Every row comes from one small tree of marks. Brackets hold a mark, then the marks that hang from it, in the order of their numbers. Every link used is in the known rows. Which tree was each row made from?
Known rows:
(Z_521 (Z_64 (Z_683 Z_976) Z_942)): [ 10.4  -7.3  34.9 -29.8  10.8   1.2  19.3 -60.5 -11.7 -23.3 -13.6  -1.2
  34.3  30.4  11.4  -4.0  42.8 -16.5  -0.3   3.1 -10.9 -34.9 -12.5]
(Z_683 (Z_976 (Z_521 Z_64))): [-28.7 -29.4  29.5  13.9  20.2   8.7 -16.8 -28.0   7.6 -15.9   3.0 -32.5
  41.9  19.8  14.2   6.3  22.3  -1.6  -1.4  16.5  19.0 -27.4 -14.3]
(Z_64 (Z_989 Z_976)): [ 20.5  11.9  -5.8  12.3  28.4 -21.8  23.5 -21.4  11.2 -23.0  -7.6   7.3
  56.3  -1.9  -7.6   7.3  26.2   8.7  -5.2  32.1   6.8  17.0  -3.3]
(Z_64 Z_521 Z_683 Z_942 (Z_989 Z_976)): [ 27.7  34.0  17.5  -2.2  21.8 -36.6  43.9 -25.1  20.4 -19.7 -30.7   6.8
  46.0 -12.1 -17.3   3.0  25.1 -23.9  -6.0   9.6 -24.0  17.1  -3.1]
(Z_976 (Z_521 (Z_64 (Z_942 Z_340) Z_989))): [  7.0   1.0  37.3  23.5  31.2  -1.8  12.4 -25.5 -33.7  -0.7  -3.5 -34.9
  25.6  13.2  25.5  -0.6  12.1 -37.9 -23.5  -1.4  14.7  12.7  -6.4]
(Z_989 (Z_976 Z_521)): [-13.4   9.7   3.9  17.1   8.4  -6.7   2.2  -8.2  46.5 -33.7 -11.2  -9.5
  50.1  -9.2  10.5   2.0  15.2   6.6  -6.8  25.9  19.4  -5.4 -12.8]
(Z_64 (Z_521 Z_976) Z_683 Z_989): [  8.6  20.7  -5.1   6.9  29.6 -28.7  67.5 -37.1  15.8 -19.3   7.6   5.4
  46.3 -12.8  -1.9  -6.7  13.4   0.7  21.6  18.3 -15.6  29.0   9.8]
(Z_989 (Z_64 Z_683 Z_942) (Z_976 Z_521)): [ -4.2  31.8  19.6 -32.9 -14.7  -1.3  36.0 -31.0  25.9 -48.9 -29.0   9.0
  21.9  -1.0   6.1   9.7  23.7 -20.7 -15.8   2.5 -16.7  -7.6 -19.3]
(Z_942 (Z_340 (Z_683 (Z_976 Z_521)))): [  5.0   6.2  37.1  44.5  28.0 -19.3   7.5 -23.0  12.6  -3.9 -12.9 -19.9
  48.9  14.1  33.6   3.5  18.4 -16.9 -14.0  34.1  20.6 -21.6 -25.2]
(Z_989 (Z_64 Z_521 (Z_942 Z_340)) Z_976): [ 31.7  27.5  21.5   9.4   7.2 -12.4  62.7 -26.2  -5.3 -18.8 -46.7 -17.4
  58.3 -11.2  14.5 -27.0  14.6 -36.1  -9.9  22.5  -1.3   7.3 -38.6]
(Z_976 (Z_521 (Z_64 Z_683 Z_942 Z_989))): [-10.1   8.0  34.4 -10.8  17.1  -3.0  21.5 -33.5 -15.1 -20.5   3.3  -8.8
  16.2  18.5   9.1  13.6  19.0 -25.2 -16.2  -8.5 -10.4  -0.6  13.1]
(Z_340 (Z_683 (Z_976 Z_521)) Z_942): [  4.0  -0.6  15.3  25.1  12.2 -15.3   9.8   1.8  28.9   4.7  -6.9 -21.3
  64.4   7.9   1.1  11.6  22.6  -6.2 -21.2  23.1   4.8 -53.6   3.0]
(Z_976 Z_521): [-22.6  -5.4   6.2  31.2  15.3  -5.2   8.0 -12.5  29.1 -31.6   3.7 -17.6
  43.5   5.7  28.1  -9.0  10.7   6.8  -2.5  16.7  17.4  -4.7   0.6]
(Z_989 (Z_64 Z_683)): [ -4.8  12.1   4.3 -12.7  -6.0  -5.9  62.9 -45.2 -11.6 -42.9  -0.2  18.4
  39.7  19.8  15.9  -2.2  20.8   4.9   3.1  14.8 -11.5  -5.8  -7.7]
(Z_521 Z_64 Z_976): [  2.2 -15.1 -22.5 -12.9  11.5  15.5  36.9 -50.7 -16.4 -23.0  17.1 -17.2
  64.1   7.2  18.2 -32.2  19.5  11.1  17.9  21.6  24.4 -10.0   5.4]
(Z_64 Z_942): [ 18.8  -3.6   2.7   9.3  10.1  -8.0  28.7 -26.8  -2.9 -32.3 -16.2 -11.0
  50.7  13.6  25.6 -29.7  26.6  -3.8  -4.8  12.9   4.5 -14.8   3.8]
(Z_989 (Z_64 Z_521)): [ -4.2   0.7  -0.2  26.6   9.7 -12.6  55.9 -23.0  -5.3 -26.9 -12.9 -13.7
  61.1   5.6  10.1 -24.9   7.2  -2.5   6.4  23.8  -1.3  -0.5  -7.6]
(Z_340 (Z_683 (Z_976 (Z_521 Z_64))) Z_942): [ -2.5 -12.5  25.6  11.4  10.4   0.2   1.3  -7.1   2.2  11.5   3.7 -28.4
  66.9  16.4  -1.6  10.0  19.2 -13.5 -18.4  14.3  14.3 -61.9  10.2]
(Z_64 Z_683 Z_989): [  4.7  14.8   8.0   6.9  22.5 -28.0  42.3 -33.5  -0.5 -23.0   8.6  16.4
  37.0  15.5   7.4  10.2  31.0   3.1  -1.8  14.1 -11.2  13.1  12.2]
(Z_64 Z_521 (Z_683 Z_976) Z_989): [  4.3   6.4  32.6  24.5  37.0 -38.5  33.2 -34.5  15.5 -10.3  -4.7   0.6
  41.0   7.3 -11.7  14.3  28.4  -6.4  10.1  21.9 -26.6   7.6 -11.1]
(Z_942 Z_340): [ 15.2   5.7   7.0  35.3  21.4 -13.3  36.2 -26.9  -6.2 -19.0  -0.7 -12.0
  54.8   6.9  37.9 -25.2  20.6  -0.6  -8.5  28.4  16.4   3.5 -15.2]
(Z_976 (Z_521 Z_64)): [-29.6 -18.5  12.4  16.7  18.6   9.7  -0.2 -19.7  -0.4 -18.2  11.9 -25.2
  45.1  18.0  21.2 -11.2   6.7  -0.7  -6.9  11.5  26.1 -14.0   4.0]

Write each row's tree:
[ 29.9   5.7  25.9  34.4  28.9 -21.7  30.8 -32.6 -12.1  -4.1 -18.4  -3.9
  62.7  19.5  26.7 -12.2  28.9 -14.4  -9.5  43.2  13.2 -22.3 -20.3] : (Z_942 (Z_340 (Z_683 Z_976)))
[ -1.1  21.9 -11.0 -16.0  -3.0  -5.2  84.8 -48.3   9.4 -33.7  -4.2   3.4
  53.4  -8.9   8.5 -23.9  14.6  -1.0  25.8  17.6 -14.2   9.8 -10.1] : (Z_989 (Z_64 (Z_521 Z_976) Z_683))
[ 30.5   0.0   6.4  16.5  12.6 -21.4  25.5 -12.6   5.6   1.1  -3.6 -10.7
  82.9  13.2   1.2   0.2  31.5   1.3 -14.1  30.2   0.5 -56.5   7.6] : (Z_340 (Z_683 Z_976) Z_942)
[ 22.2  18.7  47.2  18.3  24.7 -26.5  41.8 -40.2   6.8  -6.7 -29.3 -13.7
  35.6   4.8  22.0 -12.2  33.1 -32.7  -1.0  13.8 -20.2  -4.3 -37.3] : (Z_64 Z_521 (Z_683 Z_976) (Z_942 Z_340))
[-22.1  28.4  12.5 -19.5  -9.1  -2.2  35.7 -28.2  33.5 -46.0  -9.0  11.2
  31.0  -4.8   3.9  18.8  20.1   1.3  -5.3  15.2  -5.8   2.3 -20.1] : (Z_989 (Z_64 Z_683) (Z_976 Z_521))
[ -6.7 -13.0  25.3 -16.4  12.8   0.7  19.2 -54.5  -4.8 -18.2   8.1   4.8
  41.9  28.9   8.2   4.2  36.5  -0.7   5.9  16.0  -6.9 -24.8  -8.0] : (Z_521 (Z_64 (Z_683 Z_976)))
[  5.7 -12.8  36.3  -0.1  15.9   3.1  -4.0 -30.2 -10.8  -8.4 -23.7 -27.4
  50.6  30.0  15.0  -6.3  20.8 -28.6 -18.7  11.9  13.5 -52.4  -2.0] : (Z_340 (Z_683 (Z_976 (Z_521 (Z_64 Z_942)))))
[ 29.4  31.4  11.2   1.8  14.1 -17.9  76.3 -45.2  10.0 -16.9 -15.5 -14.1
  47.1 -14.6  30.6 -36.5  18.1 -28.0  14.4  13.2 -10.7  15.7 -17.4] : (Z_64 (Z_521 Z_976) Z_683 (Z_942 Z_340))
[ 19.3   5.0  48.3 -15.4  13.3  -0.2  30.3 -61.7 -24.6  -8.8 -12.6  -8.3
  29.8  27.0  28.8  -7.2  43.9 -30.2  -7.6   9.7 -10.9 -18.4 -28.3] : (Z_521 (Z_64 (Z_683 Z_976) (Z_942 Z_340)))
[ 13.3  13.0  11.9   9.0  26.4 -11.3   5.9  -8.8  29.2 -26.3 -21.6 -14.8
  37.2  -7.0  -0.6  14.5  20.9 -15.2 -21.3   9.9   2.9  11.6  -2.9] : (Z_64 Z_942 (Z_989 (Z_976 Z_521)))
[ 16.3   4.9  -3.1 -48.6   0.6  13.2  49.7 -61.5 -15.0 -28.9   0.5  -0.5
  42.5  12.2  19.4 -30.9  27.1  -9.6   9.1  -0.9  -4.0 -12.9   8.8] : (Z_521 (Z_64 Z_683 Z_942) Z_976)
[-11.6 -25.8  37.0   2.1  15.9  12.5 -16.0 -32.1  -0.1 -14.2 -11.4 -36.7
  37.0  23.6  17.6  -4.1  29.5 -16.6  -8.8   3.5  13.3 -36.4 -12.9] : (Z_683 (Z_976 (Z_521 (Z_64 Z_942))))
[ 29.2  36.4  33.1  27.1  32.3 -40.0  59.1 -32.1 -13.4  -6.0 -19.4  -4.9
  32.5   0.2  15.6 -10.4  19.9 -39.0  -7.9   4.4 -22.2  25.5  -7.9] : (Z_64 Z_521 Z_683 (Z_942 Z_340) Z_989)
[ 22.4  24.8   0.1  -6.4  23.1 -25.4  63.5 -40.9   9.9 -18.1  -9.0  -6.0
  39.6 -11.4  -1.4 -10.7  18.2 -15.1  12.4   8.9 -23.5  21.8   8.2] : (Z_64 (Z_521 Z_976) Z_683 Z_942 Z_989)
[  9.8   5.2  34.5   4.6  15.2 -24.1  30.1 -38.8  23.1 -21.9 -30.1  -9.1
  44.8  11.1   5.3 -13.2  32.7 -18.2   5.6  13.0 -22.3 -19.6 -20.2] : (Z_64 Z_521 (Z_683 Z_976) Z_942)
[ 41.0  -1.5   5.8  -4.1  32.6   6.6  48.1 -53.2 -44.9  -3.4   4.6 -21.7
  45.1   5.5  21.0 -22.1  21.9 -26.7  -1.6  11.2  14.4  21.3  -2.0] : (Z_521 (Z_64 (Z_942 Z_340) Z_989) Z_976)
[  6.3   7.7  38.1 -11.5   2.8 -14.8  54.7 -42.4  -0.1 -28.9 -35.9  -1.4
  43.6  12.7  -1.8  -4.2  29.8 -22.0   5.0   5.5 -31.4 -20.1 -28.2] : (Z_989 (Z_64 Z_521 (Z_683 Z_976) Z_942))
[-12.0 -17.5  20.0   3.2  13.0  13.2   3.6 -22.1  -7.9 -20.3  -8.3 -30.8
  39.0  18.4  25.2 -17.3  11.6 -17.6 -13.4  -0.5  17.4 -18.5   6.3] : (Z_976 (Z_521 (Z_64 Z_942)))
[-14.2   5.5  43.3 -18.2  -3.2   2.5  27.0 -36.6  14.9 -40.4 -23.4  -3.3
  19.8  14.0  15.0  19.2  32.6 -15.7  -6.5  -1.0 -21.7 -21.7 -27.3] : (Z_989 (Z_64 (Z_683 (Z_976 Z_521)) Z_942))
[ -8.8  15.5  43.0  -1.6   7.0   4.0  25.9 -38.7 -12.8 -13.5  -4.2 -17.6
  15.0  15.6  39.7  -9.4  18.0 -37.0 -17.9  -4.2   0.4  -7.1 -13.6] : (Z_976 (Z_521 (Z_64 Z_683 (Z_942 Z_340))))
[ 19.8 -13.6  11.7  -1.5  25.9  -2.5  23.2 -35.9 -42.8 -10.8  -5.8 -12.7
  50.6  25.9   4.0  -9.6  23.2 -17.4 -12.4   1.9   4.0  -3.0  17.6] : (Z_521 (Z_64 Z_942 Z_989))
[ 13.7  21.8  25.4   2.9   2.6   0.9  32.5 -21.5   6.3 -30.7 -35.2 -17.8
  34.2  -6.5  24.4  -3.8  15.9 -29.1 -22.9  11.6   7.9   5.2 -38.3] : (Z_989 (Z_64 (Z_942 Z_340)) (Z_976 Z_521))
[ -4.4   5.0  27.9  18.6  20.9 -24.3  28.8 -34.1  30.4 -22.2 -12.0  -4.6
  47.9   6.0   2.9  -5.3  27.5  -4.0  16.5  25.0 -17.0 -11.1 -21.0] : (Z_64 Z_521 (Z_683 Z_976))
[ 27.9   3.9  -7.8  12.8  32.4 -19.7  53.4 -27.4   3.8 -12.6 -16.2 -24.3
  56.5  -9.2   3.2 -26.2  17.1 -10.5  10.4  13.3  -3.8  18.4   6.5] : (Z_64 (Z_521 Z_976) Z_942 Z_989)
[ 12.7   2.2  10.8  14.5   2.7  -9.7  59.2 -24.8 -12.2 -29.6 -34.8 -19.7
  58.4   6.5  15.7 -30.4  12.6 -20.7  -3.0   7.2  -6.2  -5.9  -9.6] : (Z_989 (Z_64 Z_521 Z_942))
[ 47.9  29.6  24.6  44.4  39.8 -40.5  57.0 -18.3 -30.8   8.0 -33.1 -10.8
  62.1   9.1  17.0 -23.7   9.0 -47.8 -19.3  23.1  -0.9   7.7   4.5] : (Z_64 Z_521 (Z_942 (Z_340 Z_683)) Z_989)
[-18.0  -3.1   7.8   1.1  12.5  11.7  -6.1 -19.5  21.8 -20.8  -4.6 -20.1
  48.4   2.3   5.0  -2.2  12.1  -2.6 -10.1  22.1  28.8 -10.0  -9.9] : (Z_989 (Z_976 (Z_521 Z_64)))
[ 14.2   4.6  29.1 -31.2  -4.1  -6.2  45.8 -53.8  -8.5 -38.8 -23.7   5.8
  32.5  23.9  10.8   4.5  44.8  -8.5   2.7   6.3 -28.3 -26.1 -25.4] : (Z_989 (Z_64 (Z_683 Z_976) Z_942))
[  6.4  13.4  -3.4  11.8   6.1  -9.2  51.5 -19.8  13.3 -28.8 -25.3  -7.0
  68.3  -9.2  -7.6 -16.9  12.3  -2.4   3.0  30.7   2.6   4.5 -21.2] : (Z_989 (Z_64 Z_521) Z_976)
[ -2.6   2.0  15.1  -8.5  21.2 -12.5  37.6 -47.1 -29.1 -15.2  16.0  10.2
  42.4  26.8   0.3   7.1  25.9  -4.7  -2.1   7.9  -6.7  10.3  16.1] : (Z_521 (Z_64 Z_683 Z_989))
[ 39.0  10.9  20.5   5.4  16.7  -5.4  38.9 -40.1 -53.6  -0.2 -18.6 -12.0
  62.1  29.5  38.2 -39.0  17.7 -43.0 -24.1  20.0  15.9 -23.1   3.5] : (Z_521 (Z_64 (Z_942 (Z_340 Z_683))))
[ 20.0  31.0  29.8  22.8  15.5 -28.8  58.6 -32.7   0.3 -15.9 -27.9  -6.5
  39.8  -2.0  30.4 -29.5  20.3 -34.9  -5.8   9.4 -16.1   6.9 -16.3] : (Z_64 Z_521 Z_683 (Z_942 Z_340))
[ 25.6  17.8   9.2 -32.6   9.5   7.5  62.5 -67.7 -25.8 -16.6   0.9  -4.7
  38.8   4.9  35.7 -29.9  31.1 -24.4   6.6   2.6   0.1  -0.8  -9.1] : (Z_521 (Z_64 Z_683 (Z_942 Z_340)) Z_976)
